Each row was made from one walk, in order. Every step used is in the known rows, and no mark comes twice. Write each row's walk.
Known rows:
tevet rasap defur vomatos zale: [ -8  -2   1  17   4   3 -14   4  -6   7   8 -11  -9   3  -6  11   1   6
  -1   0  15  18 -32  29  16   8  45  12  -2   6]
gegari vomatos defur rasap sufuvep sotesot timef kobaf zale: [-22  -6  -7  35   3  -6  -8   8  16 -17  15   4 -13   3 -15  -8   4  12
 -11  29  -7  14  17  24  13  21  11  -9   5  -5]
tevet rasap nogib: [ -5  -8   9  14  -1   7   0   1  -3   1   2 -26   1  18  16  27  -1  -9
   5 -18   8  12 -39  32  12 -11  25   8 -15   3]
vomatos zale kobaf: [ 20   4 -25   6   6  14  -9  -8  25  12   2 -10 -24 -13  37   0  -2   0
  10  12   1  12 -18  34   5   6  28  28   7  -6]
sufuvep sotesot timef rasap defur: [-19  -6  -1   8  -6  -8 -12   0  26   0  12 -22   8  11   6  23   0   2
 -12 -27   8  15  -6 -15  11  14 -26  -7   4 -16]
timef rasap: [ -3   0   9  12  -4   5 -11  -1  10   6   9 -20 -31  12   9  16  -4  -5
   1  -9  -9  24 -41  25   6   0   8   8 -19 -18]
kobaf nogib: [  3 -15  -8 -10  -9   8  -6  -4  15  14   2  -4  -9  14  -3   4  -4  -3
  10  -7  -4  13 -34  10   3   4  21  11   5   1]
sufuvep sotesot timef kobaf zale rasap nogib: [ -4  -6 -16   5   0   0 -16   2  14  -1   9 -25   9   9   5  20  -1   4
 -13   2   3   4  13   3   5  17 -16  -2   5 -12]
tevet rasap: [  6 -11  10  14  -1   7  -1   3  -2   7   4 -27 -21  18  16  19  -1  -4
  -3 -18   4  27 -40  21  15   1  22  16 -16  -8]
fazapiz vomatos zale rasap defur kobaf: [  5   6 -17 -17   8  14  -8 -16  13  -3  10 -20 -27 -25  13 -30  -3  13
   5  26   7   9 -10  37  12  22  36  21  23   2]
tevet rasap sufuvep sotesot timef: [ -6 -13   7  18   0  -6   0   4   7   0   5 -30   9  22   0  24   5   5
 -18 -23  10  22  -2 -10  13   8   0  -2  -9 -12]
kobaf zale vomatos: [  0  -7  -3  -3   0  17  -9  -1  13   4   3  -1 -27  13  -2   1  -6   7
  -3 -24  -5  13   2  42   9   8  25  11   1  -4]
vomatos gegari: [ -4  -1  -2 -11   1   9  -1  -5   4   6  -5  -4 -36  -5  37   8   2  -5
   6  18  -2   9 -11  26   8   7   4  11   6  -8]
zale vomatos defur kobaf: [-14  -5  -2  12   1  14   9   0  15  -6   2  -4 -41  12  11  -9   7   5
   5   3 -19  30  -5  38  11  15  26  19  22   0]
defur vomatos: [  3  -6   5   5  -4  -8  -5   7   0   9   8   7 -39  10   9   1   5   9
  -2 -10 -15  26 -16  33   7  11  27   5  -7  14]
sufuvep sotesot timef kobaf zale vomatos fazapiz: [  0 -18 -24  14  -5  -6 -13  -2  22   1   9 -15   6   7 -16  18  -3  14
 -30   7   0  12  31  -7  11  21 -15   6  11 -25]
timef rasap defur vomatos: [-21   5   7  14   0  -2 -19   0   4   9  12  -5 -20   9 -16  11   2   3
   4  -9  -4  22 -33  24   7   9  23   0  -9  -4]
fazapiz vomatos defur rasap sufuvep sotesot timef kobaf: [-13  -8 -16 -14  -2   0  -5 -13  24 -24  13 -11 -36  -2 -20 -15   0  13
 -17   4  -5   6  15   7  26  24  -4   6  15 -24]
timef kobaf zale vomatos: [ -1  -9 -15  16   7  17 -21  -7   3   8   4  -2 -32  11 -28  -2  -4   7
  -7   4 -14  15  11  31   7  18  26  29  -2 -21]
zale rasap: [ 11   7   0   5   1  10   2  -2   1  14   4 -29 -21  13  42   1   5  -1
   7   5  -8  25 -33  35   6  11  12   1  -8   4]
gegari vomatos fazapiz: [  0 -11  -5  49  -3 -15   7  -7  12  10   7   2   7  -7   8  -1   1  10
  -5  30  -8  23  -6  30   8   2  16   2  -3  11]
kobaf zale rasap defur vomatos fazapiz: [  2   8 -15   6   6   4 -24  -3   8  14   8 -10  -8   0 -11   6   0  14
  -2  27   5   7 -12  41   8  11  30  -6   3  13]
pupor rasap sufuvep sotesot timef kobaf nogib: [  4 -12 -12  18   9 -15   3  -8   6  16   7 -10  34  26 -11  14   1   1
  -9   1  11   8  16  -5   8   2 -14 -16   3 -29]
pupor rasap defur kobaf zale vomatos: [-4 -1 -2 17 23  0 -3 -5  4 19  8 -6  6 19  6 -2  2  0  9 -6 14 12 -4 36
 11  3 22 -8 15 -7]
rasap nogib: [-13  -4   1  11  -1   2  -5 -10  11   2   1  -6   2  11  21  13   1 -10
  16 -20  -1  -1 -24  38   6 -12   8   2  -4  15]
vomatos defur: [-16  -1  -2  16  -3   5  -6 -14  22  -4   2   1 -40   5  12   5   1  -5
  11   5  -8  16 -32  32  20  -3  -1  14   9   5]
sotesot timef rasap sufuvep kobaf zale vomatos: [-14  -5   3   8  -6   7  -5  11  25   6  13 -24   3  26 -14  13  -5   8
 -14 -20   6  21  14   3  -4  10   7  -3   4 -32]
sotesot timef rasap: [-13  -1   4   3 -14  -2  -6  17  17  15  16 -26 -17  21  21  18  -7  -2
  -5 -31   5  26 -28   5   4   0  -3  -2  -9 -28]
gegari vomatos defur rasap nogib: [-21  -1   4  32  -2  -1   7   4  11 -15  10   6 -16   2  20  -8   4  -1
  11  19 -10  12 -23  55  14   2  25  -8   0  17]

Which walk is each row?
[  7  -9  -3  -5   9  16  -3   0  16 -12   4 -12 -22  17   2  -6   8   5
 -14  20  -3   2  16  34   3  26  28  -6   4 -15] | defur rasap sufuvep kobaf zale vomatos gegari
[-10  -5  -5 -16  -5   7   2 -24  24 -13   6  -1 -47 -10  -4 -15  -5   7
   4  -8  -8  12 -12  27  26   6   5  22  16  -3] | fazapiz vomatos defur
[ 14 -16   1  13   9  14 -16 -16  31  -2   4 -10 -17   8 -10   6  -3  -1
  -1  11   0  10   1  23   1  14   9  26  12   1] | sufuvep kobaf zale
[  7 -10 -15   7  -3  10 -11  -7  19   7   3  -3 -14   6 -13   8  -7  13
 -13   5  -3   9   5  40  10   3  24   9   3  -6] | kobaf zale vomatos fazapiz
[-19   4   1  33   9   6   0   7   8 -10   9  -3 -17  -6  13  -9   5   5
  17  43 -11  19 -11  57   2   8  36   1  15  28] | gegari vomatos defur kobaf zale rasap nogib
[  8   1 -12  33   6   5   5  -1  16   8   7   2  -7 -18  32 -12   1   7
  11  20  -5  23  -4  41   2  10  37  19   4   8] | gegari vomatos zale kobaf
[  0   8  -4  33   1   7   5   1   1   0   8  -7  10 -15  35 -12  -1   4
  12  39   1  12 -15  64   1   4  38   1   0  21] | gegari vomatos zale rasap nogib
[  2   1 -16  21  14  13 -28  -9  -1  11   5 -13 -23  10 -25  -1   0   7
  -3  28  -9  13   5  27   3  18  20  15  -7 -13] | timef kobaf zale rasap sufuvep
[-13  -8   3  14  13  14 -12   7   0   6   6 -23 -12  16 -11   8   4   5
   0 -13  10  24 -19  22  11  16  46  15   8  -1] | tevet rasap defur kobaf zale vomatos
[-16 -12  -8  -1  -4  -7 -15   9  26   2  14 -25   9  11  -4  18   1   3
  -9  -9   6  17  -9 -23   1  21  -9  -4  17 -13] | sufuvep sotesot timef rasap defur kobaf nogib
[ -8   7 -15   2   1   9 -18   2  12  14  10  -7 -10  -2 -19  10  -1   5
  10  11   0  17 -33  22  -1  12  43  11   5 -10] | timef rasap defur vomatos zale kobaf nogib
[-16   2  -5   5  -3   7  -7  -3  19 -18   6  -6 -35  12  21   7   3 -10
  10  11  -5  -1 -42  51  20  -5  13  -5   1   6] | vomatos defur rasap nogib
[-17 -11 -18   2  -8  11   6   5  18 -12   7  -7 -11  24 -21  -3   5  10
 -15   6 -12  15  15  12  13  25  16  -1  19 -25] | zale vomatos defur rasap sufuvep sotesot timef kobaf nogib
[-18  -8  -2   9   0  -9 -15   7  25  -1  14 -26   0   9   8  18   3   3
 -12 -14   5  20  -4 -17   6  20 -18  -5  11 -12] | sufuvep sotesot timef rasap defur kobaf
[ -2 -13   5  31  10   1  -4 -23  25   1   0  -7   4  15 -12   0  10   2
  -1   4  -5  13  14   5  -1  13   1  12   7   2] | rasap sufuvep kobaf
[ -1  -3  -2  36  -1   1  -1  -1   9   2   9   8  -8 -17  23 -16  -3   6
   7  25  -1  18 -10  48   6   6  32  12   0  13] | gegari vomatos zale
[-13  -4   3  11  -4   2 -14   8  27   7  15 -25   0  22 -11  18  -6   4
 -10 -14  10  17   2  -2  -3   6  -1  -3   0 -28] | sotesot timef rasap sufuvep kobaf zale
[ -7  10  -4  14  15   9  -9  -2   4  16   6 -28 -13   9  27  -8  12   1
  14  13  -1  24 -28  26   3  22  23   1  12  16] | zale rasap defur kobaf
[ -5  -1 -11 -17   9   8  -7 -17  25 -24   7 -15 -41 -14 -14 -18   3  18
  -5  24  -9  10  13  22  17  24  11  11  27   4] | fazapiz vomatos defur kobaf zale rasap sufuvep sotesot
[ -9  -3  -3   3  -6  16  10   1  14 -11   4  -4 -42  19  16  -7   4   2
  -2  -6 -15  20 -16  48  20  13  24   4   6 -10] | zale vomatos defur rasap
[-14 -11  -2  16  -1 -14  -6  -6  24   0   4 -10  13  16   2  11   8   8
 -14 -25   2  11  21 -16   8  11 -24 -13   3  -4] | rasap sufuvep sotesot timef
[ 10 -11  -1   8  10   7 -15  -4  23 -10   9 -14 -21  21  -2  -4   7   1
 -11   8  -1   3  -3  26   4  19  21  -7  -6  -6] | defur rasap sufuvep kobaf zale
[ 14  -9   6  32  18  -7  11 -21  11  13   2 -10  20  24   5   7   4  -5
   2   6   9  11   7  22   7  -4  -5  -8   1 -13] | pupor rasap sufuvep kobaf
[  0  -1   1 -12  -3  -2   0  10  -7   7   2   9 -47  -3  21   4   6   7
  -2  19 -12  18  -4  34   5  15  27   5   3   6] | defur vomatos gegari
